Each row was made from one small tree. Brackets hold a mark, then the marks that hang from it, in alphabetical order. Every link used is in the known rows. Write each row's tree.
Known rows:
[zaram tafub [viseni katem ratin]]: [-20.4 -19.3   3.0 -38.7 -33.9  16.0 -43.1  17.3 -36.8 -38.1 -20.9 -17.9
  -3.0  20.9  21.8  32.9  15.1 -50.8 -55.0 -12.0 -21.5   0.4]
[fegeb [viseni [dibote linumeg] katem ratin tafuf]]: [ -8.8  17.7  22.5 -14.9 -28.2  32.0 -49.1 -20.5 -32.1  -0.9 -14.2 -51.4
 -86.9   4.0  23.0  31.4  21.2 -54.9  -9.2 -41.3   3.4 -10.1]
[zaram tafub viseni]: [ -0.5 -26.5 -14.4 -22.7 -18.7  26.7 -12.9  27.7 -28.3 -28.4   3.6   1.8
  17.5  -2.0  10.4   8.9  15.6 -29.8 -27.1  29.7 -14.5  10.2]
[katem [linumeg dibote] [viseni ratin]]: [  2.3 -34.3 -35.4   5.8  -0.9 -51.3 -32.9  40.9 -38.3   8.8 -18.5 -38.4
  -0.7  32.6  47.0  15.5   6.2 -44.5 -47.6 -21.1 -23.2  19.5]
[zaram [tafub [dibote linumeg] tafuf] [viseni ratin]]: [  8.3  -9.3  -0.2 -41.8 -15.9  22.0  35.7  30.9 -23.4  -4.3 -10.6  -6.9
   1.0  20.1   1.1  22.8  41.2 -63.2 -18.9   8.7 -14.2  18.8]
[katem linumeg viseni]: [ 35.9 -37.2 -32.0  21.4  -4.4  -7.5 -38.1  48.4 -12.7  -1.0  15.3 -26.8
  13.3  23.1  31.3  -5.9   6.1 -37.7 -12.8  -8.8 -20.4  11.6]
[viseni dibote ratin tafuf]: [ 35.4  13.4   5.5 -22.5 -19.1   4.3  -1.0 -39.5 -21.2  -1.8 -22.5 -20.5
 -52.0  21.9   7.9  14.2  -0.2 -36.2   9.9  -4.3  -4.3 -22.7]
[zaram [viseni katem]]: [-11.1 -13.7  -3.2  -5.5 -22.2  31.9 -26.4  14.0 -30.1 -32.5  -2.0 -12.6
   3.1   1.9  17.0  16.4  24.8 -29.6 -12.3 -16.6  -8.3 -10.3]
[tafub [dibote [linumeg [katem viseni]]] tafuf]: [ 44.5 -27.1  -5.3  14.0  -9.5  11.2  30.9  17.3  45.1   7.3   9.1 -14.4
   5.2  22.1  14.5  13.1  48.8 -53.3  34.2 -27.3  -5.3   5.8]
[fegeb viseni]: [ -1.8 -14.3 -13.4  21.0  -0.5  29.4  -2.3  13.2 -14.9 -14.2   3.0 -10.7
  -5.7  -6.9   3.4  -9.4  17.8 -26.0 -24.0   3.9   2.8  20.2]
[dibote linumeg]: [ -0.4   0.2  11.9   6.7   1.8  -4.0   9.4  13.7 -13.0  -1.3  -3.1  -2.7
 -23.9  -5.6  -1.0 -22.0  19.0 -37.2  -6.0 -16.7  -3.4  -3.3]
[linumeg katem]: [ 21.4 -15.6   7.6  11.0   2.2   9.8  11.5  -3.6  11.8 -26.8  -9.6   3.9
  -3.3  -6.6  20.0   1.5  21.8 -34.2  -4.4 -24.4  -1.1   7.2]
[tafub [dibote [linumeg [katem [viseni ratin]]]] tafuf]: [ 38.8 -16.1   3.6  -0.2  -6.3  -4.6  25.1  17.7  31.3   7.4 -12.2 -18.2
  -6.3  33.7  20.6  17.4  40.8 -73.6  11.4 -36.5  -8.2  12.8]
[katem linumeg [viseni dibote]]: [ 63.2 -33.2 -27.8  19.0 -11.8   4.2 -22.6  37.6 -13.2   8.1  19.9 -34.6
   8.2  12.1  30.1  -1.1   4.8 -25.0  17.4   1.5  -9.3   9.0]
[zaram [tafub [dibote linumeg]]]: [  8.6 -12.3  -1.3 -12.8 -16.8  22.4  37.4  21.4   3.0  -1.0   4.3   1.3
   0.2   8.7   1.9   6.6  24.4 -44.0  -3.6   8.3  -7.1   2.9]
[linumeg dibote [katem [viseni ratin tafuf]]]: [  0.6 -20.4 -11.7  -9.9 -17.5 -35.2 -40.1 -16.7   0.3  -2.4 -29.7 -34.7
 -33.9  32.8  53.4  44.8  15.7 -52.7 -25.1 -32.0 -18.1  -8.4]
[dibote [linumeg [katem [viseni ratin tafuf]]]]: [ 15.9  -4.1  14.0 -13.7 -10.8 -12.7 -54.9   4.3   0.1  -2.7 -12.7 -31.2
 -53.2  23.1  44.8  17.2  16.2 -79.9  -7.8 -48.0 -10.0 -11.3]
[dibote [linumeg [katem [viseni tafuf]]]]: [ 19.8 -17.1   5.2   0.6 -17.0   0.1 -53.1   2.4  17.5  -4.1   9.7 -26.6
 -40.5  10.5  40.2  11.9  23.6 -58.3  15.1 -33.6  -6.3 -15.8]
[katem [viseni dibote]]: [ 49.0 -21.7 -19.5  15.3 -17.1  -6.5  -2.1   4.9   9.2   2.1   7.6 -21.8
   9.1  14.2   2.5  -8.8   2.5 -17.9  27.7  14.3  -7.9 -11.7]
[dibote [linumeg katem]]: [  9.6  -5.0  24.9   6.0   6.4   9.2   3.7   8.6   6.3 -14.3  -6.2  -0.9
 -26.5 -21.6  20.4  -4.2  29.3 -48.3   1.1 -37.3   3.3   8.3]
[fegeb [viseni dibote]]: [ 25.1  -9.1  -8.8  16.1  -3.6  41.4  15.3   1.3 -13.6  -5.0   8.3 -16.4
 -13.8 -16.9   0.2  -2.5  15.1 -15.2   3.9  13.9  11.0  16.1]

Which tree is each row?
[ 58.8 -26.5  -4.3  15.7 -11.2   9.4  -4.8   3.4  28.2  -7.5   5.9 -16.8
   4.4  -0.3  23.7   8.2  11.6 -30.6  32.4  -8.6  -3.1  -1.4] -> [linumeg [katem [viseni dibote]]]
[ 35.3  21.7  34.4 -26.0  -5.7  10.5 -10.6 -31.7  -7.8  -2.1 -21.9 -24.8
 -78.7  -4.5  32.3  23.7  18.8 -57.7  14.3 -38.3   6.3 -12.0] -> [viseni [dibote [linumeg katem]] ratin tafuf]
[ 24.2  -5.5   1.5 -18.5 -10.4  36.1 -41.3  24.7 -55.5 -17.3  -7.9 -37.5
 -17.3   0.6  45.0  33.7  16.0 -43.6 -13.7 -30.3  -6.9  10.2] -> [zaram [viseni dibote [katem linumeg] ratin]]
[  7.2  -3.4  -1.7  -0.4 -36.8  56.3 -35.1 -31.0  -8.7 -12.7   6.8 -42.6
 -52.7   5.2  19.1  33.4  19.1 -22.4  11.8 -15.7   0.5 -16.7] -> [fegeb [viseni dibote katem tafuf]]
[ 19.3  -1.3   5.7  -8.0 -44.1  19.6 -21.2 -42.3  -2.0 -15.4  -5.8 -30.1
 -46.8  21.7  12.4  29.3   9.1 -21.4  29.3 -23.9  -8.9 -39.6] -> [viseni dibote katem tafuf]
[-24.2 -10.7 -10.6 -15.4 -28.6 -21.1 -50.8 -10.0 -45.9  -6.9 -30.6 -49.8
 -53.9  41.1  54.8  57.5  17.3 -46.0 -48.2 -56.6 -26.2  -9.1] -> [viseni [katem [linumeg dibote]] ratin tafuf]
[  5.2 -26.7 -39.1  -6.4 -13.7 -41.7 -57.1  18.3 -39.4  10.7 -14.7 -51.8
 -30.3  46.2  56.9  35.7   7.0 -48.8 -37.0 -22.3 -28.3   1.7] -> [katem [linumeg dibote] [viseni ratin tafuf]]
[  3.4   6.6   5.6 -11.0 -33.9  37.1 -42.4 -31.5 -25.4 -13.5 -18.4 -46.1
 -63.3  20.1  20.3  41.4  11.6 -40.9 -12.1 -26.8   0.1 -13.0] -> [fegeb [viseni dibote katem ratin tafuf]]
[-24.6 -18.0 -10.8  -0.6 -11.4 -29.8 -23.9  12.3 -42.4  -9.1 -35.3 -38.5
 -23.6  26.5  45.1  41.1  16.0 -42.2 -58.6 -56.1 -24.8  11.0] -> [viseni [katem [linumeg dibote]] ratin]
[ 24.2 -10.3  -5.2 -39.1 -13.9  22.9  -1.6  14.7 -37.3 -18.1 -13.6 -12.2
  -1.1   0.6  10.2  18.8   4.8 -36.3 -17.1  28.4  -6.2   9.0] -> [zaram tafub [viseni dibote ratin]]
[ 33.3   2.8   3.5   1.3  -8.1 -24.8 -13.8  13.9 -14.7  14.5  -9.3 -28.1
 -25.6   9.9   8.5 -14.4   4.2 -54.8   6.1 -12.7  -5.9  -6.6] -> [katem [viseni [dibote linumeg] ratin]]
[-18.4 -28.0 -17.2  -0.1 -31.4  -7.2 -43.5  -0.8 -29.7  -8.5  -6.1 -46.4
 -43.6  27.2  50.8  53.3  19.5 -24.3 -24.9 -46.5 -23.7 -14.9] -> [viseni [katem [linumeg dibote]] tafuf]
[ -2.4  -6.1  -6.7 -50.7 -25.8  19.7 -41.6   6.2 -45.9 -26.8 -16.0 -14.9
 -25.5  22.5  24.8  34.5   6.3 -51.3 -36.9  15.4 -18.8  -5.1] -> [zaram tafub [viseni ratin tafuf]]
[ 17.3  -3.9   4.7 -43.7 -30.1  42.6 -29.4   7.7 -34.5  -4.1  15.1 -23.8
 -41.0 -13.9  19.4  23.1  18.0 -36.5  21.8  25.1  -5.1 -12.7] -> [zaram tafub [viseni [dibote linumeg] tafuf]]
[  7.0  16.7  31.4 -10.8 -20.3  -4.3  -7.9 -12.5 -21.1  -2.3 -25.4 -26.7
 -48.8   4.2   9.0   8.2  14.7 -49.2  -5.1 -48.3  -5.6 -14.6] -> [viseni [dibote linumeg] katem ratin]
[ 34.9 -33.3 -34.4   8.2 -21.5   1.1 -65.0  30.5 -16.3  -0.6  19.3 -41.3
 -16.0  35.8  42.5  13.6   5.3 -40.8  -2.5 -10.0 -20.8  -8.5] -> [katem linumeg [viseni tafuf]]
[-12.2  -9.9  -5.9 -19.6 -32.9  39.5 -53.8  -9.4 -31.9 -29.8   0.0 -23.4
 -28.9  11.9  25.4  33.6  24.0 -30.7  -0.1 -19.8 -10.9 -30.8] -> [zaram [viseni katem tafuf]]
[ 22.1  -7.1  17.3 -44.3 -20.8   9.5  10.5  18.3 -30.8  -4.7 -11.1 -19.2
 -19.5   1.5  -8.8  17.6  22.6 -51.3  -7.6  13.8 -15.1  12.2] -> [zaram [tafub tafuf] [viseni [dibote linumeg] ratin]]
[ 57.1  -8.8  -2.8 -12.4 -19.8   3.1 -35.0 -25.2  10.7  -6.0 -16.3 -34.3
 -37.6  26.1  40.4  29.2   4.3 -54.5  20.8 -20.2  -6.6 -16.6] -> [linumeg [katem [viseni dibote ratin tafuf]]]
[ -4.5   3.2  -8.4  -9.3  -9.7  24.3 -32.1 -13.2 -34.0 -13.3 -14.5 -27.3
 -48.2  19.2  20.2  14.9  10.0 -49.3 -38.1 -13.2   0.5   5.0] -> [fegeb [viseni ratin tafuf]]
[  6.7  20.9  28.0 -26.5 -35.3   4.4 -30.1 -30.9 -21.4  -2.6 -22.8 -38.5
 -83.5  19.1  20.3  27.1  12.5 -51.9   8.9 -46.6  -7.0 -35.8] -> [viseni [dibote linumeg] katem ratin tafuf]
[ 63.6 -24.8 -29.7   3.8 -23.8  11.8 -48.9  16.1 -10.9   8.6  23.2 -47.7
 -24.9  26.3  36.7  17.8   0.8 -29.5  28.9  -0.8 -14.7 -10.3] -> [katem linumeg [viseni dibote tafuf]]
[ 34.1   8.4   2.1 -15.8 -21.4 -17.7 -37.0  -6.8 -17.4  17.8  -7.5 -37.5
 -56.1  23.8  20.3   3.4   2.8 -57.5  17.3 -12.0  -8.9 -25.0] -> [katem [viseni [dibote linumeg] ratin tafuf]]
